Known rows, with every way that one mark hangs from another:
j_755[j_829]: [ -2  15  16  -3  -2  -3  12  -6   2  -1   9   5   2  12  -6   7  -5  -9
 -12]
j_172[j_727 j_810]: [  8  25  41  15  20   9  26  -7  -3   5  -2   4  -6  11 -14  16   7   9
  12]
j_727[j_172 j_810]: [-12  11   9  -1 -18  -8  11 -11  -1   6   9  15   5   6 -15  -1  -2 -37
  14]
j_755[j_829[j_172[j_810] j_660 j_727]]: [ -3  16  28  -8  21   1  -1   3  -4   2  21   3  20  18 -34   5  -6   1
 -26]
j_727[j_810]: [ -6  10  10  10  -2 -11   6 -11  -2   4  12  11  -2  11 -10   4   3 -23
   6]
j_727[j_172[j_660] j_810]: [ -9  10  23   2 -14   1  11   4  -4  14   5  13   7  10 -17   4  -1 -34
  19]
j_727[j_172[j_810]]: [ -4  20  28   1 -10   4   8 -10  -4   6   3  12  -2  14 -15   3  -1 -10
  11]
j_660[j_829]: [ 11  12  14  15   1  -9 -15 -13  -3  -1  31  14   4  15 -12   6   1   8
   2]
j_727[j_172[j_660 j_810]]: [ -2  18  41   4  -6  12   9   5  -7  15  -2  10   2  18 -17   8  -2  -6
  17]
j_755[j_829[j_660]]: [  0  12   9  -6   6  -4   7  -4   2   0  17   5   8  12 -18   9 -17 -19
 -20]
j_829[j_727[j_172] j_755]: [-28  11  19 -11 -28  -2  -6  -7 -12  -3  22   8   7   9 -11   1  -4 -19
   4]
j_727[j_172]: [ -6  14  11  -5 -18  -3   6 -11  -2   2  13  12   0   9 -13   3  -4 -12
   5]
j_172[j_727]: [  4  19  23   9  11   1  23  -8   0   1   9   3  -4   5 -12  16   5   6
   6]
j_172[j_660[j_829[j_755]] j_727 j_810]: [ 14  22  66  24  26  15   9  10 -11  12  10   6   9  18 -12  18   7  -2
  29]
j_755[j_829[j_172[j_660 j_727]]]: [ 11  18  41  -3  29  11  28  12   1   6   8  -1  13  10 -17  18   6   3
  -4]
j_660[j_172[j_727]]: [ -9  18  23  -8  15   2  15 -16  -1  12   4   6   2  23 -13   9  -4  -1
   9]
j_727[j_172[j_660[j_829[j_755]]] j_810]: [ -6   8  32   7 -13  -2  -5   4  -8  13  20  17  18  13 -13   1  -4 -47
  28]
j_829[j_172[j_660] j_727[j_810] j_755]: [-19   6  38   1   9  -3  -7  11 -15   7  24   5  16  16 -19   6   9 -18
   5]
j_172[j_660[j_727 j_829]]: [ 28  12  23  15   3  -3   7  -2  -9  15  22   6   6   7 -14  14  -3   1
  12]
j_660[j_172]: [-14  13  14 -12   5  -5  -3 -18  -3  11   9   9  -1  30  -9   3  -7  -4
   1]
j_660[j_172[j_810] j_727 j_829[j_755]]: [ 10  16  33  -2  14  -4   1 -24 -14  16  13   9  11  26  -8   1 -12 -29
  20]
j_755[j_829[j_172 j_660]]: [  6  12  14 -10  24  -3   6  -1   2   1  23   3  15  14 -24   7 -11 -12
 -25]
j_660[j_172[j_727[j_810]] j_829[j_755]]: [ -7  13  32   1  18  -5  -1 -15  -4  10  20  14  19  25  -9   3  -4 -38
  26]

Rows:
[ -6  24  39  -3  23   9  19 -14  -3  16  -5   6   0  29 -15   9  -2   1
  14] -> j_660[j_172[j_727 j_810]]
[ 13  20  19  -2  -9   0  29 -16  -8  12  -1   6  -2   0 -15   3  -8 -19
  14] -> j_660[j_727[j_172[j_810]]]
[ 21  16  34  15  27  -2 -15 -10  -5   3  29  13  11  20 -21   5   9  16
   3] -> j_660[j_829[j_172[j_810]]]
[  9  18  28  -5  26   4  28  -2   4  -3  11   0  12   7 -14  13   5   0
  -9] -> j_755[j_829[j_172[j_727]]]
[-15   8   2   3  -5 -14 -10  -6  -6   6  28  10   9  10 -33   4 -10 -18
 -12] -> j_829[j_660 j_727[j_810]]
[-17  14  14 -14 -26   0   7  -4  -2  -2  13   8  13   9 -17   4  -6 -11
 -12] -> j_755[j_829[j_727[j_172]]]
[  5   9  15  -4   7 -15   3 -25 -11  17  19  11  16  18  -8  -4 -13 -54
  21] -> j_660[j_172 j_727[j_810] j_829[j_755]]
[  6  14  33  -6  19   4  12  10  -1   6  11   1  12  16 -15  12   2   1
 -11] -> j_755[j_829[j_172[j_660]]]
[-16  14  25 -14  23   0   7 -10  -6  11  16   4   8  23 -16   7 -18 -32
   6] -> j_829[j_660[j_172[j_727]] j_755]
[-12  16  21  -5  14  -2  19 -15   0  16   2   9   5  21 -14   6  -2 -23
  15] -> j_660[j_172[j_727[j_810]]]
[ 18  10  23   4  22  -4  22   1  -9  18  13   2   9   5 -20   9   5 -14
   6] -> j_829[j_172[j_660[j_727[j_810]]]]
[  5  10  39  14   3   1 -15   6 -11   7  27   8   7  19  -7  12   0  -6
  14] -> j_172[j_660[j_829[j_755]]]
[  7  11  17   7   8  -9 -26 -10  -7  -3  45  13  17  16 -27   5   9  25
  -9] -> j_660[j_829[j_172 j_727]]
[-20  12  10 -22   0  -4  -6  -6  -2   8  19   6  17  26 -26   3 -21 -13
 -23] -> j_755[j_829[j_660[j_172] j_727]]
[  6  18  17 -18  17  -1  23 -13  -3  18   0   3  12  19 -21   2 -26 -32
 -10] -> j_755[j_829[j_660[j_172[j_810] j_727]]]
[ 15  12  14   0 -14  -9   8 -18  -9   4  26  10  13   0  -8   2 -12 -37
  19] -> j_660[j_727[j_172] j_829[j_755]]
[ 13  16  19   0  39   0  13  -4   0   3  27   2   9   9 -32  12  -2   4
  -9] -> j_829[j_172[j_727] j_660]
[ 22  19  42  -2  27   8  30   7  -5  14   0  -2  12  11 -17  13   0  -6
  -4] -> j_755[j_829[j_172[j_660[j_727] j_810]]]
[  1  11   3 -19  10 -10  24 -13   1  18   5   4  15  14 -21   0 -27 -53
  -9] -> j_755[j_829[j_660[j_172 j_727[j_810]]]]
[ 12  11   1  -5   7 -11  28  -8   1   9  11   2  12   1 -21   6 -19 -48
 -13] -> j_755[j_829[j_660[j_727[j_810]]]]
[-17  10   6 -13 -17  -6   6  -1   0   5  19  11  21   8 -31  -1 -17 -41
 -14] -> j_755[j_829[j_660 j_727[j_172 j_810]]]
[  2  21  51   6  38   9  19  -2  -8   0   9   1   6  13 -11  12  11  -5
  13] -> j_829[j_172[j_727 j_810] j_755]
[ 12  14  36  10  29  -1  -1  -7  -6  -5  36   7  16  11 -13  10   7  -1
  12] -> j_660[j_829[j_172[j_727] j_755]]
[ 28  18  21   8  -6  -3  12 -19  -7  10  16  13  10   3 -18   2  -7 -16
  17] -> j_660[j_727[j_172[j_810]] j_829]
[  5  13   4 -22  11  -6  20 -14   0  16   8   1  12  15 -20   4 -28 -33
 -15] -> j_755[j_829[j_660[j_172 j_727]]]
[-15  14  25 -12 -24   5   8   9  -4   5  10   5  14  12 -19   8  -6  -8
  -6] -> j_755[j_829[j_727[j_172[j_660]]]]
